Known rows, with every step that occurs:
P > L > E > X: [-2.86,  0.11, -0.54,  1.65,  0.95, -1.14, -2.83, -1.17,  2.37, -0.33,
  0.96, -1.39, -0.36,  3.16,  0.22,  0.69, -0.55,  1.38, -0.65, -0.58,
  0.24, -2.36,  2.52,  1.52]
E > X: [-0.99,  2.77, -3.38,  1.56,  1.60, -0.57, -1.69,  1.63,  0.32, -1.80,
 -1.86, -2.91,  0.04, -0.31, -0.86,  0.13,  1.21, -0.75, -0.38,  0.68,
 -0.46, -3.54,  1.46,  3.83]
A > L > E: [-1.69, -0.14, -0.43,  1.41, -0.32, -4.19, -0.64, -0.30,  2.42,  1.01,
  2.05,  1.17,  0.27, -0.33,  1.49,  0.63, -1.01, -2.04, -0.63,  0.63,
 -1.17, -1.93,  0.58,  0.76]
A > L: [-1.46,  1.26, -1.56,  1.05, -0.14, -2.06, -1.19,  1.32,  2.75,  0.52,
  2.19,  0.59,  1.21, -0.75,  2.65,  1.24, -0.24, -2.25, -0.77,  0.55,
 -2.03, -2.70, -0.32, -0.63]
G > M > L: [ 0.35,  0.09,  0.29, -1.75, -1.02, -1.56,  1.23, -0.58,  1.00, -3.00,
 -0.44, -1.01,  0.01,  5.01, -0.17, -0.05, -0.11, -1.47,  2.17, -0.96,
 -1.37, -4.29,  2.12, -0.01]
X > L > Q > M: [-2.90, -1.33,  0.33, -0.12, -1.03, -0.29, -1.05, -0.06,  1.14, -0.06,
  2.64, -0.17,  1.07,  1.13,  1.09,  2.35, -0.67,  2.19,  0.52,  0.48,
 -1.72, -2.13, -0.88,  1.01]
R > A > L > P: [-0.18, -0.94, -1.31,  1.47,  0.65,  0.01,  2.17, -0.28, -0.76,  0.83,
  0.68,  0.12,  2.08, -1.47, -0.76,  0.95,  0.87, -1.49,  0.58, -0.13,
  0.56, -1.87, -0.10,  0.91]
X > L: [-3.21, -1.33, -1.11,  1.10,  0.14,  0.20, -1.05,  0.82,  2.18, -1.37,
  2.33,  0.68,  0.98,  0.09,  2.00,  2.61, -0.25,  0.67,  0.07, -0.49,
 -1.37, -3.22,  1.13,  1.13]
G > M > L > P: [ 0.85,  0.09, -0.06, -1.29, -1.24, -1.48,  2.48, -0.65, -0.18, -2.59,
 -1.16, -0.24,  0.33,  4.30, -0.24,  0.19, -0.37, -1.16,  2.23, -0.22,
 -0.53, -3.93,  0.44,  0.60]
P > M > L > R > A: [ 1.06, -2.48,  0.81, -1.90, -2.18, -3.38,  2.16, -0.92,  0.82, -0.91,
  0.09, -1.77, -0.01,  5.56,  0.44,  0.67,  0.62,  0.33,  1.87, -2.30,
  0.91, -2.09,  3.28, -0.47]
L > P: [ 0.36,  0.90, -2.98,  0.96, -0.50,  0.11,  2.53,  0.70, -2.09, -1.08,
 -1.16,  1.70,  1.66, -1.10, -0.24, -0.29, -1.69, -0.34,  0.18,  1.36,
  0.14, -2.44, -1.59,  2.06]
R > A > L: [-0.81, -0.89, -1.06,  1.18,  0.87,  0.03,  1.04, -0.45,  0.44,  0.26,
  1.45, -0.61,  1.74, -0.69, -0.85,  0.59,  0.91, -1.79,  0.30, -0.84,
 -0.25, -2.30,  1.58,  0.24]
Q > M: [-0.87,  0.22, -0.50, -1.34, -1.71,  0.33,  2.11, -0.26, -1.57, -3.26,
  0.34, -0.87, -0.42,  0.73, -0.49, -1.35, -1.17,  1.61,  0.25, -0.32,
 -1.59, -1.98,  2.27, -0.14]
L > P > M > G: [ 0.46,  1.90, -0.97, -0.53, -1.59, -1.82,  2.68,  1.17, -1.89, -1.48,
 -2.60,  0.77,  0.99,  3.29, -0.22, -0.93, -0.63,  1.56,  0.65,  0.95,
  1.87, -1.40, -1.51,  1.73]
X > L > M: [-2.69, -1.71,  0.31, -0.43, -0.47,  0.53, -3.25,  0.07,  1.37, -1.43,
  1.59,  1.01,  0.33,  1.69,  0.64,  2.11, -0.08,  1.23,  1.38, -0.63,
 -1.38, -2.93,  1.27,  1.65]
R > A > L > M: [-0.41, -1.06, -0.16,  0.10,  0.47,  0.25, -0.50, -0.89, -0.22,  0.39,
  0.92, -0.34,  1.31,  0.23, -1.75,  0.35,  1.08, -1.51,  1.29, -1.08,
 -0.22, -2.12,  1.67,  0.64]
E > X > L: [-2.67,  1.03, -2.44,  2.11,  1.83, -0.20, -2.51,  1.83,  1.67, -1.53,
 -0.42, -2.48, -0.02, -0.68,  0.77,  2.40,  1.90,  0.40, -0.17,  0.59,
 -0.12, -3.62,  0.84,  4.22]
A > L > X: [-1.51,  1.69, -2.25,  1.01,  0.03, -2.65,  0.60,  0.52,  2.91,  1.03,
  1.00,  1.75, -0.04, -1.36,  1.14,  2.37,  0.38, -1.98, -0.57,  1.15,
 -1.53, -2.89, -2.27,  0.90]
A > L > P: [-0.71,  1.03, -2.01,  1.62, -0.36, -2.16,  0.53,  1.33,  0.90,  1.11,
  1.13,  1.77,  1.60, -1.88,  2.58,  1.54, -0.51, -1.76, -0.61,  1.68,
 -0.86, -2.25, -2.96,  0.42]
M > L > Q: [ 1.11, -0.23, -0.71, -1.08, -0.86, -2.53, -2.21,  0.04,  0.77,  0.92,
  1.13, -1.08,  1.88, -0.01,  0.92,  1.39, -0.20, -1.99,  0.21, -0.25,
 -2.60, -3.63, -1.46, -0.14]
L > M: [-0.11,  0.63, -0.37, -1.87, -0.88,  0.34, -3.00, -0.68, -0.88, -2.00,
 -0.87,  0.78,  0.04,  2.81, -2.18, -1.45, -0.92, -0.27,  1.64, -0.49,
 -1.68, -2.75,  2.08,  1.58]
E > X > L > Q > M > G: [-2.78,  2.25, -1.18,  0.97,  1.07, -1.45, -3.37,  1.61,  0.49, -0.85,
 -0.93, -3.65,  0.06,  0.27,  0.17,  2.11,  2.10,  1.41, -0.27,  1.20,
 -0.46, -2.75, -0.94,  4.09]

Rows:
[ 0.45, -1.05, -0.65,  0.26,  0.08, -4.30, -1.54, -0.47,  0.82, -0.68,
 -0.26, -1.68, -0.25, -1.03,  0.14,  1.11,  0.78, -1.97,  0.06, -0.67,
 -0.63, -3.54,  1.51,  2.49]
M > L > E > X
[ 0.92, -0.78,  0.83, -2.36, -2.15, -2.79,  0.18,  0.11,  1.70, -0.10,
  0.17, -1.16,  0.77,  5.84,  0.71,  0.09, -0.11,  0.97,  1.35, -0.69,
  0.20, -2.42,  0.39, -0.45]
P > M > L > Q
[ 0.26, -0.62, -0.09, -2.08, -1.97, -1.42,  2.33, -0.87, -0.95, -2.42,
  0.03, -0.68, -1.17, -0.94, -0.30,  1.07,  0.30,  0.96,  0.31, -0.68,
 -1.67, -2.92, -0.02,  0.09]
Q > M > L > X
[ 0.18,  0.49, -0.26, -1.88, -1.01, -2.03,  2.46, -1.13,  1.09, -2.61,
 -1.15, -0.16, -0.88,  4.53, -1.19,  0.80,  0.21, -1.19,  2.29, -0.68,
 -1.09, -4.42,  0.78,  1.04]
G > M > L > X
[ 0.68, -2.37,  0.79, -1.98, -2.34, -2.04,  2.39, -1.78, -2.11, -2.12,
  1.03, -2.29, -0.52, -0.11,  0.18,  0.76,  0.19,  0.27,  0.81, -2.00,
 -1.60, -2.05,  2.90, -0.76]
Q > M > L > R > A
[-0.68,  2.71,  0.30, -1.90, -1.69, -1.65, -1.05, -0.35, -1.76, -0.36,
 -0.29, -1.61,  1.19,  2.44, -1.41, -1.19, -0.95,  0.95, -0.06,  0.94,
 -2.16, -1.28, -1.41,  0.54]
L > Q > M > G
[-2.34,  0.93, -0.49,  0.41, -0.20,  0.60, -3.42, -0.58,  2.41,  1.27,
  2.29, -0.67,  1.82,  3.99,  1.10,  1.03, -1.34,  1.16, -0.45, -0.15,
 -1.70, -2.54, -0.44, -1.05]
P > L > Q
[-2.09,  0.10,  0.38, -0.71, -0.30,  1.42, -4.72, -0.89,  1.79, -0.82,
  1.30,  0.05,  0.41,  4.68,  0.38,  0.53, -0.85,  1.58,  0.51, -1.28,
 -1.46, -2.74,  1.96, -0.86]
P > L > M
[-2.28, -1.43, -1.55,  1.55, -0.15,  0.25,  0.60,  0.98,  0.59, -0.92,
  1.37,  1.75,  1.46, -1.00,  1.86,  2.77, -0.49,  1.07,  0.24,  0.60,
 -0.12, -2.71, -1.43,  2.08]
X > L > P
[-0.12, -1.81, -1.55,  0.54, -0.64, -2.05,  2.75, -2.43, -1.95, -0.75,
  0.41, -1.56,  0.67,  1.20, -1.62,  0.43, -0.40, -1.89,  1.06, -2.22,
 -0.69, -1.43,  5.03,  1.15]
L > R > A
[ 0.81, -0.08, -1.98, -0.95, -0.45, -2.58,  0.52, -0.17,  1.28, -0.64,
 -0.17,  0.41, -0.17, -1.69,  0.07,  2.48,  0.90, -1.86,  0.04, -0.71,
 -1.72, -4.40, -1.28,  1.08]
M > L > X
[-0.64,  0.08,  0.30, -0.21,  0.50, -0.50, -1.28, -0.55, -0.48,  0.12,
  0.31, -0.82,  1.36,  0.46, -1.76,  0.29,  1.61, -1.49,  0.79, -1.01,
 -0.20, -1.99,  1.39,  0.67]
R > A > L > M > G
[-1.21,  1.10, -0.07, -0.15, -1.30, -2.66, -1.13,  0.36,  1.55,  1.95,
  2.40, -0.08,  1.30,  0.28,  1.83,  0.99, -0.57, -0.75, -0.31,  1.57,
 -2.52, -1.63, -2.39, -0.76]
A > L > Q > M
[ 0.15, -0.24,  0.71, -1.02, -0.61, -3.26,  0.88, -1.44,  0.67, -2.64,
 -1.31, -1.62, -0.94,  5.08, -1.22, -0.23,  0.20, -1.14,  2.21, -0.56,
 -0.29, -3.71,  2.78,  2.01]
G > M > L > E > X
[-3.38, -2.67, -0.10,  1.54, -0.17, -1.80, -0.57, -0.78,  1.97, -0.93,
  2.25,  1.15,  0.14,  0.67,  0.85,  1.84, -0.95,  0.92,  0.41, -0.32,
 -0.26, -2.39,  2.12,  2.45]
X > L > E
[-0.81, -0.56, -1.65,  0.95,  0.83, -0.33,  2.36, -0.82,  0.52,  0.76,
  0.70,  0.14,  0.99, -1.27, -1.88,  1.48,  1.36, -1.64,  0.44, -0.49,
  0.08, -2.30,  0.25,  1.31]
R > A > L > X
[-0.78,  2.52,  0.48, -1.84, -1.43, -2.46,  0.17,  1.21,  0.76, -2.49,
 -1.74, -1.26,  0.24,  6.68, -0.18, -1.57,  0.13,  1.46,  0.38, -0.86,
  0.87, -1.72,  2.19,  0.09]
P > M > G
[ 1.58, -0.65, -1.48, -0.27, -0.99, -1.92,  0.47,  0.59, -0.57, -0.65,
 -0.02,  0.35,  1.49, -2.11,  1.53,  1.67,  0.04, -1.83,  0.00, -0.20,
 -1.03, -3.74, -1.86,  0.48]
M > L > P
[ 0.08, -1.22,  0.56, -1.32, -1.64, -2.73,  0.83, -1.02, -1.22, -2.47,
  0.05, -2.21, -1.40, -0.33, -0.28, -0.02,  0.20,  0.82,  0.29, -0.62,
 -1.02, -2.35,  1.90,  1.08]
Q > M > L > E > X
[ 0.15, -0.82,  0.96, -1.43, -1.17, -3.04,  1.60, -1.78,  0.70, -2.74,
 -0.59, -0.72, -0.63,  5.42, -0.99, -0.58, -0.57, -1.32,  2.36, -0.98,
 -0.67, -3.77,  2.99,  0.84]
G > M > L > E
[-1.01, -1.22, -0.88,  1.90,  1.34, -1.58,  0.71, -1.21,  0.22,  0.60,
  0.60, -1.23,  0.77, -0.73, -1.90,  0.45,  1.18, -1.50,  0.43, -0.43,
  0.86, -1.89,  2.19,  2.27]
R > A > L > E > X
[-2.06,  0.70, -2.09,  1.89,  1.09, -0.70, -0.78,  1.91,  0.91, -1.19,
 -1.38, -1.93,  0.00,  0.62,  0.70,  2.27,  1.81,  1.71,  0.37,  1.15,
  1.54, -2.91, -0.63,  4.68]
E > X > L > P > M
[ 0.18, -0.83,  0.36, -2.06, -2.11, -1.14,  1.23, -0.36, -1.04, -2.81,
  0.88, -1.35, -0.33, -0.42,  0.73,  0.12, -0.13,  0.59,  0.17, -1.01,
 -2.20, -2.75,  1.39, -0.98]
Q > M > L
[-3.13, -0.25,  0.78, -0.38, -1.03, -1.02, -1.86,  0.29,  0.84, -0.16,
  1.88, -0.62,  1.11,  1.32,  1.13,  2.26, -0.22,  2.09,  0.12,  0.46,
 -1.68, -1.99, -1.31,  0.99]
X > L > Q > M > G
[-2.36,  0.46,  0.42, -0.43, -1.04,  0.78, -2.53, -1.00,  1.52,  0.58,
  2.35, -1.22,  1.12,  4.07,  0.94,  0.77, -1.35,  2.52, -0.40, -0.15,
 -1.83, -1.95, -0.36, -1.48]
P > L > Q > M
[ 0.65,  0.20, -1.60, -0.19, -1.55, -0.68,  3.73,  0.63, -1.34, -1.15,
 -1.66,  1.43,  1.07,  3.01, -0.20, -0.79, -1.41,  1.60,  1.09,  0.98,
  1.85, -1.60, -0.98,  1.68]
L > P > M
[-1.13,  0.12, -1.25,  1.00, -0.93, -4.28, -0.18,  0.05,  1.89,  1.23,
  2.31, -0.04,  0.55, -0.12,  3.05,  2.09, -0.40, -2.99, -0.28, -0.23,
 -2.13, -1.95,  1.13, -0.51]
A > L > R
[-2.19, -2.01, -0.53,  0.87, -0.86, -0.25,  1.54,  0.92,  1.10, -0.91,
  0.97,  1.51,  1.02,  1.84,  1.87,  2.48, -0.40,  2.49,  0.92,  0.45,
  1.14, -2.17, -1.06,  1.83]
X > L > P > M
